Every row comes from one small tree of marks. Brackets hold a mark, then the marks that hang from it, in alphabetical order. Every link used is in the known rows. Which tree was each row made from?
In the rows, zero is written as 128.
Known rows:
(kika divig (kifus bopa lalu)): [113 123 116 100 107  93 141 112 143 171 152  99 178  61 154 103 114  77
 111 118  55 186]
(bopa (kifus (kika divig) lalu)): [126 109 161 103 109  93 130 123 135 131 150  91 155  36 169  92 155 142
 124  88  32 206]
(lalu kifus): [126 174 133 130 146 101 152 140 152 138 119 131 124 116 132 127 134 133
 129 101  98 173]
(kika (divig vupa) (kifus bopa)): [117 119 101 111 108  67 142 139 120 124 145 147 157  76 153 132  93  86
  98 127  83 186]
(zirek divig): [128 122 145 143 114  94 140 149 132 153 136 133 121 110 142 121 112 128
 104 116  90 196]
(lalu (kifus bopa kika)): [137 155 109  97 153  65 131 125 157 140 111 143 134 112 129 130 144 120
 136  98  67 182]
(divig (kika (kifus bopa)) vupa): [111 131 105 154 127  76  82 146 114 138 104 128 139  85 141 133  91  92
 103 134 107 147]
(kika kifus): [119 133 122 116 116 127 132 150 139 139 121 112 147  88 144 115 102  95
 114 122  91 150]
(lalu (kifus bopa (kika (divig vupa)))): [128 144 110  95 137  24 155 139 132 112 142 171 125  92 143 141 145 126
 123  95  63 215]
(divig kika zirek): [104 130 135 182 150 126 104 150 133 160  89 100  96 118 158 106 111 120
 131 136 107 147]
(pivad mukiri): [100 137 141 139 127 114 141 115 138 143 133 133 122 103 144 157 121 109
 115  99  92 132]
(kika (divig zirek) kifus): [103 117 115 131 119 132 159 154 141 144 142 111 133  94 171 100 101  91
 126 138  75 175]
(bopa kifus): [133 135 147 148 124 124 121 130 130 126 111 105 151  79 157 111 109 149
 111 112  90 173]
(divig (kika (kifus bopa)) vupa zirek): [106 125 100 181 139  90  75 152 116 145  96 113 123  94 157 125  90  87
 119 154 106 148]
(lalu (kifus bopa (kika divig))): [129 145 112  85 142  55 163 125 153 137 137 153 140 110 138 121 142 118
 129  99  53 210]
(divig (kika kifus) vupa zirek): [100 128 119 184 131 110  90 174 115 131 103 107 103  88 160 119 103 102
 124 143 108 139]
(kifus (kika (divig vupa zirek))): [113 100 129 123 122  71 142 166 121 112 143 140  87  82 180 119 133 124
 131 119  62 187]
(pivad lalu mukiri): [ 75 139 160 142 123 122 136 100 140 161 142 115 145  82 144 165 134 108
 123  72  98 138]
(bopa (kifus kika)): [139 117 143 118 124 107 111 139 135 112 112 110 142  69 156 112 130 148
 122 101  64 177]
(kifus bopa lalu): [125 138 134 122 123  88 112 102 142 178 118  94 150  81 150 119 126 106
 119 110  72 166]
(kika (kifus bopa)): [124 130 101 114 124 107 120 125 138 150 115 120 166  95 143 122  93  82
 112 131  88 155]
(lalu (kifus (kika divig))): [124 145 131  89 135  73 175 148 153 124 144 148 121 102 142 113 154 132
 131  87  58 202]
(pivad (lalu (kifus bopa kika)) mukiri): [ 92 156 134 115 144  76 132  83 157 156 139 136 152  91 122 180 166 106
 148  60  67 166]
(vupa (divig (kika kifus))): [106 125 128 139 112 110  94 176 133 145  83  87 139  79 116 127  92 105
 119 151 117 146]

Which tree is each row?
[116 110 151  85 110  78 148 133 143 149 152 107 127  57 158  98 157 117
 123  86  35 189]	(kifus (kika divig) lalu)
[108 128 122 135 110  86  73 140 137 180  85  59 165  58 115 128 105  86
 124 149  95 155]	(vupa (divig (kika (kifus bopa lalu))))
[110 159 151 102 140  90 140 131 157 143 127 115 137  85 134 134 168 135
 148  63  74 180]	(pivad (lalu (kifus kika)))
[120 135 116 112 114 100 110 111 142 172 126  82 173  64 145 113 115  79
 118 118  65 158]	(kika (kifus bopa lalu))
[109 118 131 164 115 103 109 166 130 153 123 119 131  98 127 107  98 102
 101 134  97 176]	(zirek (divig (kika kifus)))
[111 117 131 176 109  75 101 179 111 133 130 134 118  84 133 125 101 112
  94 132 106 182]	(zirek (divig (kika kifus) vupa))
[123 107 129  94 107  30 126 124 125 138 151 129 133  51 162 123 148 109
 118  98  40 198]	(kifus bopa (kika (divig vupa)) lalu)
[108 136 121 142 124 100  81 117 138 181 106  78 162  70 138 105 113  81
 116 126  80 148]	(divig (kika (kifus bopa lalu)))
[105 113 116 141 112 100 148 166 121 120 148 126 119  80 175 118 104  98
 119 137  85 177]	(kika (divig vupa zirek) kifus)
[102 130 114 169 137 115  76 124 139 188 101  63 143  79 156 100 112  78
 136 145  76 148]	(divig (kika (kifus bopa lalu)) zirek)
[112 102 144 122 116  63 136 152 125 133 154 107  95  55 182 108 158 122
 138 106  41 192]	(kifus (kika (divig vupa zirek)) lalu)
[107 121 147 164 106 101  98 147 134 178 134  87 138  72 130  98 122 101
 108 122  78 178]	(zirek (divig (kika (kifus lalu))))
[106 118  99 163 129 108  74 160 135 168  69  77 139  94 131 131  79  86
 134 181 113 150]	(vupa (divig (kika (kifus bopa)) zirek))
[137 120 158 116 112 100 102 121 138 134 125  78 149  40 158 101 156 147
 131  90  44 179]	(bopa (kifus kika lalu))
[100 119 120 165 123 126  86 182 135 157  78  73 118  89 134 123  89 101
 137 169 115 144]	(vupa (divig (kika kifus) zirek))
[119 108 136  96 110  55 152 159 120 102 149 155 108  75 162 121 134 129
 111 100  65 188]	(kifus (kika (divig vupa)))
[ 79 178 155 144 144 112 153  98 155 158 145 124 143  95 127 175 158 120
 140  60  99 154]	(pivad (lalu kifus) mukiri)
[101 118 129 140 104  95 138 150 123 141 160  92 124  49 178 109 127  97
 126 126  65 180]	(kika (divig vupa zirek) (kifus lalu))
[117 116 111 175 115  55  87 157 109 145 122 140 135  91 131 132  93  94
  92 141 103 189]	(zirek (divig (kika (kifus bopa)) vupa))
[130 118 130  93 122  69 104 108 142 164 121  99 142  68 146 114 147 103
 129 100  46 169]	(kifus bopa kika lalu)
[123 102 152 132 118 105 126 127 136 139 144  74 134  46 187  88 154 140
 144 105  30 205]	(bopa (kifus (kika (divig zirek)) lalu))
[105 123 138 175 132 115  92 171 130 163  70  81  99 103 136 126  99 127
 137 160 122 153]	(vupa (divig kika zirek))
[123 109 131  82 113  59 135 109 144 161 145 112 146  66 156 104 144 101
 122  98  31 197]	(kifus bopa (kika divig) lalu)
[109 118 134 153 123  88 153 158 119 127 140 136  96  93 182 121 114 123
 120 128  90 185]	(kika (divig vupa zirek))
[107 133 124 156 120  93  98 171 113 124 109 122 122  80 142 124 101 106
 106 126 112 141]	(divig (kika kifus) vupa)
